Every row comes from one small tree of marks. The marks that hang from a mark follow it in brackets, in alphabetical order. Every link used is in the known rows. Which tree was each row made from?
Known rows
kotuz(gopavop(mekor ripuz) rizap): [ -7  24 -17  -2  -2   4  -6 -25  13  -9 -20  -1  -3   7   0  -8 -17  -4
   7  -4  16  -2 -12 -18  -5  -5   5 -11   4  28 -18   3  17 -12   6 -27
  20  10  20 -13 -30 -15 -18  -8  25  22   4 -24  -2]
tefav(bivis ripuz): [  6   2   0   1 -15   6 -18   6 -30  13  23   1  12  -4   5   9  14  -3
  -6  -4 -20   5   8   7   2 -12   5 -15   6 -22   9  -8  -7  -1   0   7
  -6   9 -18   1  -5  -7  -8  17  -3   3 -22  12  -5]
mekor(gopavop(ripuz(biror))): [ 13   4  -8  -8   4   3  18 -17   7  -1  20   9   1  34  10 -26 -21  -2
   0  -9   6  -5  -4   6  -3   0   2   6   5  27  12  -9  18 -11   5 -11
  13  -8  11 -17  -4   0  -6   0  20  -5   4   2  12]
musu(kaguf): [  3 -15  -4   5   7  -2   5 -29  11   7 -11  13  -4  -7  13   1  -9   2
 -18 -17  13  -8  16  -9   1   7   4   0   8 -15  17  10   6  -7  -3  -9
   5   0   5  -1  19  -1  -8   6  11  12   9   4   4]
beriz(rizap): [ -3   4 -12 -11  17   0 -11 -19  12   8  -7  14  15   2   4   4  -2   6
  -6  -2   7  -5  15  -9   0  -5   3  -4   8 -24   7   2  14 -16   0  -1
  -2  -1   2  15   5 -21 -12   9  24   9   5   6   5]
lese(gizo(zupo(kaguf))): [-11 -11   1  -2  13   0  10  -4 -33 -13 -35   4 -27  -2  -4  -7   3   8
  -9  13   8  -6   3 -23  -5 -13   4   5  -1 -10   5  12  -1   3  -3  11
  10 -13 -10   7  14  11  14   0   1  -1  26  -1  18]
zupo(gizo(lese(bivis(tefav(ripuz(biror))))) kaguf): [ -6 -10  25  19 -18  -2   3   8  28   9  51  -8 -21 -43   6  16  35 -16
   5  -2   4   0 -14  15  -2   3   3  17  -3 -12 -29   0 -11  27  -1  19
   9  -5 -29   8 -12   4  12   0 -30 -18  36  -4 -22]
kotuz(gopavop rizap): [-17   6 -11  10  -2   4   2 -17  11  -1 -28  14   7   2   5 -19 -29  -1
  -5   5   8   9   3   1  -2 -17  -2 -10  11  -6  -6  -3  16  -3  12  -6
  10  13  16   8   3 -22 -12  -1   2  23  22  -7  -1]
biror(ripuz(gopavop(mekor) tefav(bivis))): [  3  18  -9 -22  -5  -1 -13  -4  14  -4 -15 -21  18   9 -11   3 -20   9
   0  -5   1   4  -6 -15   4  11   0  -9  -1  42 -23   8  -6  -4  -5 -10
 -11  -2   5   1   2   4   2   5  -4   3 -29  -2 -10]
lese(bivis gizo): [  0  -9   0  20   4  -2  10  46 -40   3 -10  12  20  -8   1  -9  24  -2
  -7   5   8   9   9 -16  -3 -18   5  -2   7 -22  14   7   8  11   6  -6
   9  23 -23   7   3  -6  -1   4 -13   2  19   6  13]
gizo(zupo): [ -2  -8  -5  -3  16  -2   1  -9 -20  -3 -33  12  -1   5  -2  -1   0   4
  -6   8  -9  -6  15  -7   0 -17  -5  -3  -7 -11  27  -3   0  -7  -2   7
  -5  -5   5  -1  16   3  -3  -2  28   9  -6   6  22]
lese(bivis(tefav) gizo(zupo)): [ -9  -9   8  20  11  -3  24  60 -48   5  -3   2  18 -15  -9   8  25  -1
 -10  18  -9   5  -4  -5  -1 -22  -4   4 -12 -19  18  -5  -5  18   3   3
   0  21 -15  11   9  -1   2 -14 -18 -10  10   9  15]
ripuz(biror gopavop): [ 14  -6   0   0  -2   2   6 -16  18  -4   6  18   0  27   0 -21 -15   4
  11  -9   7   3  11  13   4  -6   3  -2   5   1   9  -2   9 -24   5   8
  -2 -12  10  -9  16   7   8   8   7  -4   3   5  10]
vozu(gizo(zupo)): [ -5 -16 -13  -5  25   0   2   6 -26  -6 -17   6 -12  12  -4  -5  -6   7
   1  19  -2   2  11   2  -3   6  -5  -6  -9  -2  37  20   8  -3   0  -1
  -3  -3 -11   8   4   1   4  -3  12  11 -18   3  23]
vozu(gizo(lese zupo)): [-11 -23 -11   0  20   1  -1  18 -19 -11 -34   7 -35   5  -6  -5  -6   6
   8  34  -8  -6  17   2  -9  27  -8  -3 -14   2  32  21   3  24  -4   2
  -5  -2  -4   9  -1  10   7  -9   8  16  -3  -6  10]
kasa(musu(kaguf)): [ 14  -4  -8  -8   2  -9   2 -28 -11   7 -38  12   5   8  12   3 -10   3
 -28 -11  26 -10  17  -5  -2  27   3   4  18  -9   9   8   1  -8   1  -9
   7   7   5 -16  17  -1  -7   2  26  12  16   4   2]
kotuz(gopavop(ripuz) rizap): [ -6  10 -12   6  -6   8   6 -15  -8  -3 -23   2   6   3  -1 -19 -20  -5
  -1  -4  15  -1  -8   3  -8 -13   2  -9   8  19 -10  -2  13  -6  10 -22
  12  11  18  -4 -14 -19 -18  -4  15  18   8 -10  -2]
kotuz(gopavop(mekor ripuz(biror tefav)) rizap(beriz)): [ -3  35  -8 -26  -2   1  -2  -5  29 -10  26 -33  -3  17 -10 -22 -35 -22
   9  -1  13  -8 -18  -6  -5  19  -7   6  10  16 -43 -16   6 -27  -2 -30
  15   7  31  -1 -50   2  -1 -11 -26   8   4 -26 -16]
kasa(musu): [ 10   5 -13  -9   8  -8  -8 -15 -18   1 -39  15  20  18   6   1   5   5
 -15   3  10  -2  13   3   0  12   0  -4  12  -8  12  -2   3  -6   1  -4
   2   8   6 -12   9 -10  -9   4  39  10  10   8  10]
zupo(gizo(lese(bivis(tefav(ripuz)))) kaguf): [-15 -15  21  28 -10  -4   3  -3   7   9  12 -11 -25 -59   2  33  46  -7
  -1   3   0  -5 -18   8  -3   5   1  11  -8 -13 -22   5 -14  41  -2  16
   7  -3 -23  15  -2  -8   4  -4 -18 -13  24   0 -23]
bivis(tefav(ripuz(gopavop(mekor)))): [  2   4   2   9  -2  -2  -6 -25  15   2  28   2   5  -1 -12  24  16  14
   5 -15 -16  -3 -16   9   7   4   1 -12 -12  -3   1 -12  -2 -18  -1   0
  -3  -3  18  -7  -7  -8  -5   3  10 -15 -23   4  -2]
vozu(gizo(lese(bivis(tefav)))): [-15 -19   0  26  14  -3  11  47 -10   6 -13   2   3 -25   4  11  16  -1
   6  22  -2   7  -4  17  -2  28  -3   2 -13  -9  16  14   6  37   1  -9
  -5  26 -12  20   0 -12  -5 -14 -11   5   8  -3  -9]
biror(ripuz(gopavop tefav(bivis))): [  4   3  -4 -16  -7   3   0   6  -3   1 -13 -15  25   5 -11  -9 -25   8
  -8  -3  -2   3  -2   4   1   5  -4  -7   4  31 -12   2 -10   3  -1  -5
 -19  -2   2   9  20   1   4   9 -17   0 -25  13  -8]
zupo(gizo kaguf): [ -6 -14  -3   2  13  -3  -5 -57  17  -3 -20   1 -24 -27  10  18  18   3
  -3   2  24  -1  -3 -11  -1 -12   7   4   6   1  -2  18   4   3  -6   4
  13 -24  -8  14  15 -10   2   7  16   5  19   2   2]
bivis(tefav): [ -5  -6  -3  11  17   1   2 -10   9   9   1   9  20  -9   8  15  13   4
  -9  -1  -9   2  -7  12   5  -6  -1  -3  -7 -15  16 -13   3  -3  -4  -8
  -5   7  15  10  15 -16 -13  -5  19   0   4  12   4]
ripuz(biror gopavop(mekor) tefav): [  9   9   1 -19  -3  -5 -10 -24  60 -11  14   1   1  28  -1 -10 -24   3
  16 -15   5   2   4  -9   6   1  -5   7   3  21  -9  -2   1 -21  -3  -3
  -4 -21  20 -10  -3  16   9   1  -8  -6  -4  -9   3]
gopavop(mekor): [ -2   9 -15  -4  17  -5 -16 -27  13  -3 -18  12   2   7   9   8   9   6
  -1  -2   4  -2   6 -24   5  -3   4  -8  -1  -2  12   4  12 -16  -3 -13
   7  -1   9  -6  -4  -7 -10   4  30  14   2  -6  11]
rizap(beriz): [  0  -2 -13  -1  25  -2  -1  -7 -32   1 -12  -1  -6  -1  -5   3  10  -1
  -9  12  -9  -8   7   4   2  14   0  -8   1 -35  16 -15   6 -14  -5  -6
   0  10  20  13  -1  -8  -3   3  15   5  -6  12   6]
gopavop(mekor ripuz(biror)): [ 18  15  -9 -19   6   2 -13 -16  14  -6  24   4   2  25   7  -8  12  -6
  12 -16  13  -8  -2 -17  -1  -2   8  -1   0  24   2   1  13 -27  -3 -23
  12  -5   2 -26 -27   9  -9   1  27   4   0 -15   9]
gopavop(mekor ripuz(biror tefav)): [ 14  18  -4 -31   1  -2 -14 -13  40  -8  35 -10  11  21   8 -10   0 -11
   9 -21  11  -9  -5 -16  -1   5  -1  10   2  33  -7   1   2 -21  -9 -24
   3 -16   7 -18 -29  14  -4  -1   4  -1  -6 -12   2]
gizo(lese(bivis(tefav(ripuz))) zupo(kaguf)): [-17  -7  22  17  -6  -3   4  19 -26   4 -22  -8 -21 -34  -4  16  23  -4
  -8   7 -22  -8  -8   7   0   5  -5  12 -17 -24 -11  -4 -20  34   0  28
  -7   2 -14   0   6  11   7 -13  -2 -12  12  -3  -7]
biror(ripuz(gopavop(mekor))): [  6   9 -17  -4  15  -2  -5 -26  12  -7 -29   1   9  15 -16  -6  -4  16
   2  -9   7  -5  -3 -17   2   9   5 -15  -8  33  -4   6  15 -20   0 -15
   2  -1  14  -7   3  -2  -3   9  29   5  -8  -2  10]
kotuz(gopavop(mekor)): [-11  12 -16  10  13   1  -7 -28  29 -11 -37  12  -8   2   4   1  -8  11
  -1   3  10   7  -4 -20   3  -5   2 -10   2  13   1   5  18 -17   7 -11
  13   4  21  -4  -3 -11  -9  -4  26  13  20 -13   5]
lese(bivis(tefav(ripuz(gopavop))) gizo): [  3 -15  12  33 -14  -1  24  47 -39   7  37   2  19 -14 -17   7  29   7
  -1  -5 -10   4 -13  16  -1 -11   1  -8  -5 -18   5 -10  -5  11   9   8
   0  20 -13   6   2 -10   3   5 -32 -27  -7  15   4]

Write each row's tree
[-14 -20   1   7   7  -1  -6 -41  27  -9 -40   0 -51 -33   8  16  17   2
   3  17  18  -8   4 -11  -6  12   4   7   0   6 -11  20   0  28  -8   7
  12 -26  -1  13  10  -3   7   1  18   9  35  -7 -12]
zupo(gizo(lese) kaguf)
[ 21   0   8  -2 -29   9  -7   7 -10   6  52   4   1  21  -3 -13  -7  -2
  13 -13 -13   8   9  22   3 -15   6 -11   9 -11  -3  -7  -7 -20   6  20
  -9  -1 -14 -10  -3   9  10  19 -22 -11 -25   7  -5]
tefav(bivis ripuz(biror gopavop))
[ -1  11  -8 -18   0   4 -10  16  -2   8  -4 -18  35  -3   0  -6 -11  -2
 -17  -2  -6   6   1  -3   0   1  -5  -4   4  18 -10   0  -8   6  -5 -13
 -15   9  -8  16  11  -4  -5   9 -17  10 -12  13  -8]
biror(ripuz(tefav(bivis)))
[  4  -1   2 -11 -13   1  -4  -3   2  -2 -15  -8   9   5   0   6 -22   6
   0   1  -4   8   8   7   3  -5  -4  -1   9   5  -2  -3 -14   6  -2   7
 -20 -12   9   6  20   0   5   0 -14  -1 -30  10  -9]
ripuz(gopavop tefav(bivis))
[-19 -22  -4  -3  21   0   1  -8 -12 -16 -53  -3 -55  -5  -3  -2 -13   8
   5  28   2  -7   9  -3  -7  32  -3   6 -10   4   9  32   1  24  -6  10
   1 -16  -9  10   8  12  15  -8   7  10  14 -15   5]
vozu(gizo(lese zupo(kaguf)))
[ 17  25   0 -35 -13   3 -20   7  22  -2  40 -19   9  18  10   1  -4 -15
  11 -13   5   0  -3 -16   0  -2   2   8   9  30 -19   2  -7 -12 -10 -21
  -3  -8  -4 -16 -28  15  -2  -1  -9   2 -18 -12 -10]
gopavop(mekor ripuz(biror tefav(bivis)))
[ 16   7   2  -6 -12   0 -13 -23  28  -6  45   8  -5  27  -7  -8   1   3
  16 -22  -6  -2   4  -1   5  -2   4 -10   1   1  -2  -5   6 -33   4   7
   5 -11   0 -21 -18  12   6  17   1 -10 -11  -6   6]
tefav(ripuz(biror gopavop(mekor)))
[  8   8  -2 -21  -2  -1  16 -13  33  -3  28  -5  11  30  13 -25 -32  -5
  -2 -14   3  -8  -8   5  -4   8  -9  15   7  37   4 -11   7  -1   2 -14
   5 -19  13  -9  -5   4  -3  -1  -4  -9  -1   2   3]
mekor(gopavop(ripuz(biror tefav)))
[  5  -4  15  20 -11   4  14  66 -19  15  89   6  29  -7  -1 -11  33 -12
  -1 -12 -10   9 -10  12   0 -17   1   3   1 -28   2 -13  -1  -2   7   2
   6  26 -32   4 -19  -3   2   9 -53 -23  18  12   1]
lese(bivis(tefav(ripuz(biror))) gizo)
[  3  16  -8  -4   0   9  12   5 -16  -4  22 -15  -7  17 -11 -34 -25 -21
   5   5  11  -5  -8  14  -7   6   0  -3  10  -1 -21 -17  13 -28   7 -18
  15  18  25  -1 -33  -4  -2  -5  -8  10   8 -13  -7]
kotuz(gopavop(ripuz(biror)) rizap(beriz))
[ 11  -6  11   8 -12   5   7  -8  20   8  69   6   9  12  -7  -4   4   2
   7 -22 -17   1 -10  35   6  -4  -2  -5  -3 -12   4 -21  -5 -23   4  11
  -8  -3   8  -6   1   1   4   9 -17 -24  -7  15  -1]
bivis(tefav(ripuz(biror gopavop)))
[-16  -6  11   7   3  -6   3   7 -29  -8 -80   3 -34 -22   2   1   4  -2
  -5  17   0  -6  14 -15  -2   0   0  15  -8 -10  -2  12  -7  32   1  25
  -2  -5 -10  -4  19  16   8 -14  18   8  23 -14   6]
gizo(lese(bivis) zupo(kaguf))
[  2  11  -3 -16 -10  -4 -16 -15  21  -6 -18 -10   4   8  -1  18 -21   7
   8   3   0   7   2 -14   6  -1  -1  -3   3  14 -12   4  -9  -1  -5   1
 -10 -12  12  -2   2   3   3  -2  -1   2 -32  -2 -10]
ripuz(gopavop(mekor) tefav(bivis))
[ 11  17   2 -24 -16   0 -15  -4  39  -6  18  -9   0  24   4   0 -28  -2
  15  -6   3   9   6  -8   6  -1   0   5   7  14 -18   1  -8 -14  -4   3
  -8 -16   6  -8  -5  16  11   2 -21  -1 -21 -10 -10]
ripuz(biror gopavop(mekor) tefav(bivis))
[-14  -7  12  19   9  -3  12  39 -22   5 -38   6  -3 -25  -3  12  16  -4
  -4  23 -17  -3   4   4   0  -1  -9   7 -21 -17  14  -9 -10  33   0  12
 -12  13   2   4  14   4  -3 -25   8   2   8  -2   2]
gizo(lese(bivis(tefav)) zupo)
[ 10   7   6   3  -7   0  -5 -16  38   3  66   3   4  16  -8   6   8   5
  14 -21 -11   0 -13  14   8   1   1  -6  -9  -2  -5 -14   0 -31   1   3
   1  -6  11 -13 -15   5   4   7 -10 -19 -10   0  -1]
bivis(tefav(ripuz(biror gopavop(mekor))))
[ 12   3   8 -17 -19   4  -3   9  23   0  19  -5  11  20   2 -12 -31  -3
  10  -4   1  11  10  13   4  -8  -3   6  12   7 -10  -4 -12  -6  -1  10
 -16 -14   2   1  12  13  13   2 -30  -6 -18   5  -9]
ripuz(biror gopavop tefav(bivis))
[-16  -8  15  15  11  -2  25  36 -39   1 -23  -4  -3 -25  -5   8  17   1
 -13  10   2   3 -11 -10  -1 -17   2  13  -7 -19  -3   6  -6  16   0  14
   6  11 -18  12  18   4  10 -14 -14 -12  24   4  12]
lese(bivis(tefav) gizo(zupo(kaguf)))
[  9  -5   5 -12  -7  -2   2 -16  39  -6  18   5   9  24   1 -21 -27   0
   8 -12   3   3   8  12   3  -2  -8   9   9  10   3  -5  -4 -16   1   5
 -11 -22  15  -1  14  11  10   4 -22  -8   0   5   5]
ripuz(biror gopavop tefav)
[ -7  -9   5  26   9  -2  20  52 -32  10  10   7  31 -21   1   7  29   0
  -9   8   1   9  -7   0   0 -16   3   3  -3 -23  12  -5   3  16   4  -6
   5  29 -14  13   7 -14  -7  -4 -20  -7  19  13   5]
lese(bivis(tefav) gizo)
[-12 -18  11  21   2  -2   7  58 -34   6  15  -6 -13 -20 -12  11  21  -3
   3  22 -26  -2  -4  21  -5  21 -10  -1 -23 -15  23   9 -10  34   3   9
 -10  18 -25  10 -13   4   3 -14 -23  -7 -15   2  -2]
vozu(gizo(lese(bivis(tefav(ripuz))) zupo))
[ 15   7   5  -8 -21   9 -19  16 -11  13  60   2  13  14  10 -11   6 -11
   2  -9 -17   8  13  13   3 -17   4  -8  10 -23   1  -9  -5 -17   2  11
  -4   9 -26  -7 -14   7   1  20 -21  -2 -11   8  -5]
tefav(bivis ripuz(biror))
[-18 -15  13  25   5  -5   9  -5  14   4 -26  -7 -27 -56   9  32  31  -5
   0  16  15  -1 -12   1  -1   7   3  16  -8  -8 -20  13  -5  43  -5  11
   7  -4 -11  17  11 -10   4 -16  -3  -2  34  -5 -20]
zupo(gizo(lese(bivis(tefav))) kaguf)
[ 11  -4   2   5 -23   5  -8  -2 -32   6  13   2   3   3  -8   7   1   6
   4  -7 -15   6   6  16   3 -11   5 -18   4 -13   4  -5  -9  -5   4  16
 -11  -1  -8  -5   4  -2   1  16  -2  -7 -39  12  -6]
tefav(bivis ripuz(gopavop))
[ 11  11  -2  -2 -18   1 -21 -12 -15   1  16  -1  -7   7  -9  16   7  10
   9  -7 -12   3   3  -8   5  -6   7 -19   2  -2  -5   1  -5 -11   0   8
  -3   0  -5 -14 -12   1   1  13  11  -1 -40  -2  -7]
tefav(bivis ripuz(gopavop(mekor)))
[-22  -6  17  16   7  -4  11  16 -19  -1 -61  -3 -24 -32   1  16  11  -2
  -7  18  -8  -3  -3   0   1   5  -2  18 -16 -15  -8   1 -12  36  -3  21
  -6   2  -1   4  26  10   6 -24  13  -2  22  -9  -4]
gizo(lese(bivis(tefav)) zupo(kaguf))
[  3  11  -6 -20  -8   2   9  -3 -10   3  -6 -14  14  10  12   0 -27   0
  -9   3  -3  -1 -10   0  -4   2  -4   7   7  34   0  -7  -6  20  -1 -12
  -4  -9   6  -1   3  -9  -9  -7   4  -2 -30   8  -8]
mekor(gopavop(ripuz(tefav(bivis))))
